Each row comes from the steps of one walk. Every step used is in the known rows, and no mark comes twice. Write the walk behind each row, first mark first.
Known rows:
tasid, labona: [ 18  45  26   8 -13  21  18  15   7  -9   8 -19  -2 -15  -1   8   0  16
  16  -5  41  -1  -5   3  15 -15 -13   8  52  10 -20  -4 -27  24   8  12
  18  21 -27  20 -16 -26 -17  -5  16  -6   8  25   4 -11 -27  18  11  11
 -16   5 -25  21]
deveru, mirevi: [ 22  33  -3   4 -30  -8   2  20  11  16 -25  16  17  -3  -6  12  -4  -6
 -23  -2  -4  -8  21  18  -9  -2   7   7 -31   6 -14  -8 -33   3  29  -9
  -3   0  -6 -18  -5 -16 -17   6  19  -8 -24  27  21 -22   3  27  -1   2
   0  23  -9  -3]
labona, tasid: [ -4  -7 -34  32  27 -11  -2  -8 -12  17  -2  21  18  -7   6  -8 -20  -2
  -8  23 -14  15   3   4 -18   5 -22   9  -5   0 -37   4  11  18   1 -19
  26 -36  -3  16 -29  12  12  19  24 -15 -17  -3  -8  13 -26 -22 -19  -3
  46   2 -12  27]
tasid, tareva, tapuv, mirevi: [-24  -1   5 -19   7 -56  34 -44  23  27   5  71   5  -9  -4 -20  20  35
 -18  21 -26 -36  -9 -20 -15  12  27  18 -26 -15  20  41 -29   1   3  22
   8  20   5 -45  25  27  16  30  19  24  -2  12  22 -32 -13  22 -18  66
 -11  -2 -27 -11]
kiso, tasid, labona: [ 55  76  32  26 -11  12  32  15  23  -4  -4  13  10 -35 -15  10  -3   6
   7 -11  52 -31  -5  19 -23 -25  -9   2  43  18 -28 -64 -35  36  16  13
  16 -25 -37  34  -7   1 -37  23  12  22  52  32   7  -2 -44  -2   7  31
   3  -2 -10  40]
labona, tasid, tareva, tapuv: [-61 -22 -19  47  64 -34  15 -37  -7  31  26  75  20 -23  -6 -27   2  20
  -7  26 -25   5 -18 -35 -35  18   9  23  -9  -6 -17  37 -14  23  -1 -12
  40 -13   8   3 -27  21  37  29  35  15   0 -11   5  22 -40 -19 -10  41
  34 -10 -53   5]
tapuv, mirevi, deveru: [  7  -6  -7 -51 -44 -57   0 -18  26  32 -16  16  25  19  18   1  35  19
  -1  -7  -6 -45  28  65 -22  22 -26 -13 -40  -6 -16  10   8   5   7  29
   1 -47   6 -27  18  21 -30   9 -31   0 -43  19  45 -56   6  11 -18  -7
  26  34 -15  33]
mirevi, tasid: [ 13 -10  16  27  -4  21   9  17   5  31   4   2  18  -3  -3  -2   6 -10
  21   4   9   9   4  61  11 -14  -3   2 -14  -9  -5  11 -24  17 -11  -7
 -11 -47 -19  -2 -17   3 -13   6  26  -3  27  17  21  33  -9   6  11  21
  15  -9   5   9]
tareva, tasid: [  9  -2 -13  -4  30  -5   7  15 -16 -12  17   5  28  -5  15 -24  10  -4
   8   9   6  -8  -6  15 -30  17  34  19   1  16 -29  23 -37  37  -7  19
   7  -1 -12   6  -7   8   3  16 -10  22  10   2   2  27  13  35   9  -9
 -11 -37   6  10]
tapuv, mirevi, deveru, tareva: [  7   1  -6 -31 -27 -54  26 -13  42  45  -7  27  41  -6   5 -25  42  37
  -3   8 -37 -66 -10  22 -35  27  -3  -1 -43 -25   3  -4  14  14  39  65
   1 -25  34 -32   8  13 -33  -9 -37  -4 -42  13  14 -56  19  33   6  -6
  22  38 -24  18]
tareva, tapuv: [-36 -32  20   6  23  -6  21 -19   7  11  24  24 -15 -44  17   5  22   5
   4  -1  13  -9 -15  -9 -14  17  13  13   2 -11   5   1 -28   3  -2 -16
   6  10   4  -6  19 -10  27  31  19  -1  -4   0   3  15  -4   7  -7  31
 -13 -10 -11  -6]
kiso, tasid, tareva, tapuv, mirevi: [  8  38  18   0  18 -57  51 -28  36  32  -2 103  26 -28 -12 -29   6  26
 -27  22 -19 -59  -9   3 -57   3  19   6 -31   1  12  -7 -29  27  22  25
  17 -24  -3 -35  37  43 -14  49  20  49  29  22  34 -26 -33   5 -33  78
  15 -22 -30   3]
mirevi, deveru, tareva, tasid: [-12 -23  -9 -11  38 -34  13  22  15  27  34  10  55   7  17 -50  47  21
  11 -20  -9 -32 -28   6 -57  40  44  18 -32   9 -16  -3 -22  43  16  55
   4 -19  40  -5 -17   5  -6  16 -57   6 -14  14  11  13  32  31  35 -34
   0  -9 -32  25]
tapuv, mirevi, tasid: [ 41  15  -8   4 -34 -10  19  -2  32  29 -12   3  35  -4  -6 -11  11   0
   9  35  -7 -20   7  92   9  -5  -7   1 -32 -13  -6  13 -24  27   0  21
 -14 -55 -22 -40   3  18 -35   9  29   3  13  37  38 -11   3  39 -14  43
  21  -9  14  14]
kiso, tasid, mirevi, deveru, tareva, tapuv: [-20 -16  51  -7  47 -36  73  15  64  42  34  50  30 -50   0 -32  65  20
 -16 -20  16 -88 -47 -21 -87   4  22   9 -22  20 -31 -63 -29  26  45  10
  31 -32  46   5  16  21  -7   4 -18  -4   2  41  39   1 -13  32  13  22
  30  22 -72  41]
tasid, tareva, tapuv: [-52 -17  27  14  38 -28  21 -27   7  14  21  55  -1 -11 -13 -27  20  24
  -5  -2 -11  -5 -24 -39 -19  18  28  22 -12  -7  11  27 -16  -3  -4   0
   5  17  14  -3  11  11  27  13  21  22  16  -9   9  13 -11   3   8  32
 -12  -1 -42 -21]
labona, tasid, kiso: [-14  13 -70  68  34   5  -8  -4   6  14  -3  18  30 -32   7  -2 -11  -2
   0  33  14  -5  -9 -63  19 -10 -27   1 -14  15 -23  33 -10  26  22  -2
  49 -27   1  25 -17  30  -1 -25   3   3   0  21  29  18  -9 -14   2  20
  61  -7 -39  39]
tasid, mirevi, deveru, tareva, tapuv: [-50 -53  48 -22  45 -32  45   7  50  54  29  33  34 -31  14 -30  78  28
 -12 -14  12 -72 -41 -28 -53  19  22  12 -17  -5  -8 -15 -15   6  36   9
  29   3  58   2   2  -5  11 -24 -23 -25 -34  29  32   1   7  39  26   1
   9  29 -81  11]
kiso, tasid, mirevi, tapuv: [ 32 -48  28  -2  52 -16  76  39  39  22  -8  29  42 -11   5 -11  25 -10
 -19 -11  -6 -27   6 -51 -57 -32 -17  -5  -7  31 -25 -68 -32  12  27 -17
  18 -39 -10  -8   1  17 -22 -27 -10  21  32  35  19  -9  20  35 -18  -1
  29   3 -42  22]
tapuv, mirevi: [ 29  23 -17 -22 -24 -28   4 -25  14   7 -25  20  17  -6  -1  -4  -5  13
  -4  37 -11 -25   5  14  -1   7 -13   2 -21 -11  11   5   5   9  10  20
   4 -21  -9 -30  17  21 -21   0   6  15 -30   5  13 -44  -1  18 -26  16
  -4   8  13  -3]
mirevi, tasid, tareva: [  0   1  21  40  26  -3  -1  10  16  29   5  32  31  22 -32 -41  -3   7
   8   0 -18   7  -2  46   2 -12  15  -9 -22  -1   1  46 -22  12 -19   2
   1 -21 -13   2 -31  21 -18  -9  23  12  49  11  35  32 -25   5  27  32
  15   2 -22   0]

Write each row's walk:
[-11  -3  11 -22  -9 -30  47 -35  38  40  16  53   9 -43   7 -29  21  30
  -9  45 -30 -69 -40 -44 -14  25  17  30 -14 -23  25  -7 -17  19  39  33
  -2   8  37 -41  32   0  -7  37  -3  -9 -34   6 -14 -13  12  40 -18  50
 -16   0 -13 -20]  deveru, tareva, tapuv, mirevi
[-35 -20  33  57  46 -16  33  -6  22  41  28  53  13 -10 -21 -21  25  11
  17  -6  -3  -4 -17  28  -5  -5  26   6 -13  -8   4  42 -38  13 -16  -2
  -5 -18 -10  -4  -5   9  10  25  26  17  37  18  30  35 -16   3  19  65
   7 -20 -36  -5]  mirevi, tasid, tareva, tapuv
[-57 -50  30  -2  28 -31  34 -13  34  43  33  30  13 -35  19 -27  56  32
  10 -28 -12 -42 -38 -35 -42  38  17  18 -14 -17   9  -4   1  18  22  11
  -2  -6  61 -10   5  -8  12  14 -30 -12 -28   2   9   5  17   9  16  13
   2  19 -43  19]  mirevi, deveru, tareva, tapuv
[-23  12 -36  47  51 -27  -5 -18  -9  19  12  59  28  -3 -13 -35 -17  11
 -14  24 -44  26  -3 -10 -11  -2   6  17 -19  19 -26  18   2  14   0   1
  30 -20  -1  17 -37  30  13  -6  15  20   3 -18   3  12 -39 -25   4   7
  53  -2 -53  20]  labona, tasid, tareva
[ 45  39  37  37  -7  32  19  28  19  17  11 -24  27 -18 -11   2   7   9
  35   1  45   3 -10  73  28 -35 -12   9  39   7 -26  15 -46  39  -8  -3
  15 -24 -50  19 -27 -26 -32   0  17  -5  42  47  21  19 -35  19  24  40
  11   4 -15  35]  mirevi, tasid, labona
[  7  17 -49  -2  17 -50  16   8  43  35  -1  23  81 -14  26 -51  62  32
  17  15  -5 -86 -37 -29 -32  18  18  26 -64  23 -11  36 -35  58  46  86
  37 -20  30 -20  12  46 -28 -42 -67  11 -23  39  46 -22  41  58  25  18
  34   2 -43  39]  tapuv, mirevi, deveru, tareva, tasid, kiso
[ 46  27  21   8  28  -3  41  30  37  -3  -9  11  30 -25 -10 -13   1 -10
 -21  19  26 -43 -13  11 -36 -29   3 -10  -5  29 -22 -54 -14  16  15 -11
  40 -29  -8  19   5  26 -26 -20   7   4  23  40  30   4 -20  15  -5   2
  28   3 -29  23]  kiso, tasid, mirevi
[  0   4  21 -13   5 -88  56 -31  41  51  10  98  41  -3  -7 -18  50  30
 -13 -10  -1 -65  -3  34 -76  22  13 -15 -55   1   0 -20 -15  28  14  27
   0 -46   8 -31  33  53 -15  38 -10  41  14  32  60 -49 -28 -17 -19  57
  32   8 -50  42]  kiso, tasid, tareva, tapuv, mirevi, deveru
[ -7  -2 -26  13  43  -7  16   6   6   9   1  10  43 -19  -7 -13  10  -3
 -20  38   0  -9  -9   5 -18 -23 -27   8  -5  28 -47   2  -8  11  10 -36
  59 -33   1  22 -22  14  14 -20  15 -32 -24  23  14  13 -21  17  -1 -10
  63  28 -52  22]  labona, tasid, mirevi
[  9  19 -40  23  49   9   3  13   1 -13   7  -5  36  -6  13 -23  12  -5
   7  11  33 -21 -15 -42   6  -1  11  19 -35  28 -27  51 -53  37  13  28
  40   9  -8  18   6  35   1 -29 -28  21  14  30  26  14  24  35  18  23
  13 -34 -22  19]  tareva, tasid, kiso
[  0 -77   4 -15  70 -22  59  40   7  11   9   3  57   1  34 -32  48 -14
  -2   5   1  -7  -5 -41 -43 -13  15  21  -7  23 -43  -3 -68  13   4   1
  16  -8   4 -10 -12   8   4 -32 -27  23   6  25  14   7  43  90  -3 -32
   4  -5 -50   1]  tareva, tasid, mirevi, tapuv
[ -8   4  33  51   1 -21  35  10  30  55   4  71  32  -4 -21 -11  27   6
   3 -10 -11 -14   4  60 -11   8  33  13 -54   9  -5  37 -76  23  19 -22
  -7 -12 -20 -28 -10  -9 -13  40  61  22  22  34  41  23 -14  34  19  50
   0  -1 -41   3]  deveru, mirevi, tasid, tareva, tapuv
[  -2  -71   13  -11   84  -18   78   44   26   24   21   13   68  -11
   23  -64   43    3    0   14  -24  -26  -33 -104  -49   -9   28   41
    1   13  -23  -17  -56   24   38   28   13    3   24  -12  -21   -7
    8  -45  -46    5  -10   18   -4   21   55  112   18  -37  -15    1
  -58   -6]  deveru, tareva, tasid, mirevi, tapuv
[ 28  34  35  18 -17   6  63  -9  59  63  21  30  30 -57  -4 -26  29  31
  29  32  24 -62 -40  21   3 -10   7  41  26 -21   1   2 -67  52  35  41
   5 -21 -15 -30  -7 -26 -35  24  33 -11   9  61   5  -4 -27  62   6  93
 -12 -14 -24  15]  deveru, tareva, tapuv, mirevi, tasid, labona
[ -8   4  30  35  47 -40  46 -10  13  14  18  87   4 -29 -17 -20  -2  21
 -12 -13  -2 -28 -25 -30 -60  -1  25   4 -17   7  12 -26 -26  23   3  -2
  18 -12   3  -4   6  29   8  54  16  50  59  12  24  14 -42  -8  -8  57
  10 -18 -37  10]  kiso, tasid, tareva, tapuv
[ 14 -18  -5 -22  44   0  16  33   1  -4   6  -7  49 -10  18 -27  26  -2
  -9  23  35 -20 -12  11 -32  -3  38  24   6  43 -37   5 -55  15  -4   8
  36   7   7  12  -1  24  -4 -17 -13   5  -1  28  22  20  13  66  13 -16
  -4 -20 -23   6]  tareva, tasid, mirevi
[ 18  28  13  40 -10 -26   6  24  19  50 -19  42  50  19 -30 -23  -6  -1
   2   1 -22   2  10  76  -1 -20  37   1 -63  20  -6  20 -54  21  17  -4
  -1 -14 -30 -10 -27   2 -35  -7  36  13  18  36  43  18 -12  31  34  28
  20  12 -38  -1]  deveru, mirevi, tasid, tareva
[-23 -69 -19  30  64 -17  49  16  18  34  -7  22  48 -14  23 -19  18 -14
  -3  26 -22   4  12 -51 -26 -29 -37  10   0  19 -54  -6 -27   1  17 -33
  27 -40   0   4 -27  -2  10 -40   5  -6 -29  19   3   7   0  36 -12 -34
  57  20 -66  34]  labona, tasid, mirevi, tapuv
[ 44  46 -21  68 -15  21   6  43  43  31 -23   0  43  -7  -6   8  13 -19
   7  11  23 -29  14  34  40 -26 -13  -1 -58  17 -20  37 -68  42  34  -9
  13 -28 -31  -2  -7   7 -41 -38  20  -6  12  62  60  11   5  35  34  44
  43  12 -21  20]  deveru, mirevi, tasid, kiso
[ -1 -10   6 -32 -24 -34  30 -37  10  16   4  36  -6 -45  14  -4  12  14
  -9  27  -5 -42  -5 -18 -14  23  -2  18 -17 -19   6   6 -19  13   7  17
 -12  -4   8 -40  33   8  13  38  11   8 -27  16  18 -26  -1  33 -34  50
  -7 -13   4 -11]  tareva, tapuv, mirevi
[-26 -44   9 -46 -25 -60  26 -29  32  41   6  37  13 -10  26   3  63  27
  -4  -4  10 -52   9  35 -41  28  -5   7 -29 -19  -1  14 -18   9   5  14
  -2 -27  16 -49  36  13   5  35 -11   2 -46  27  36 -42  10  12 -27  32
   4  14 -22  25]  tareva, tapuv, mirevi, deveru
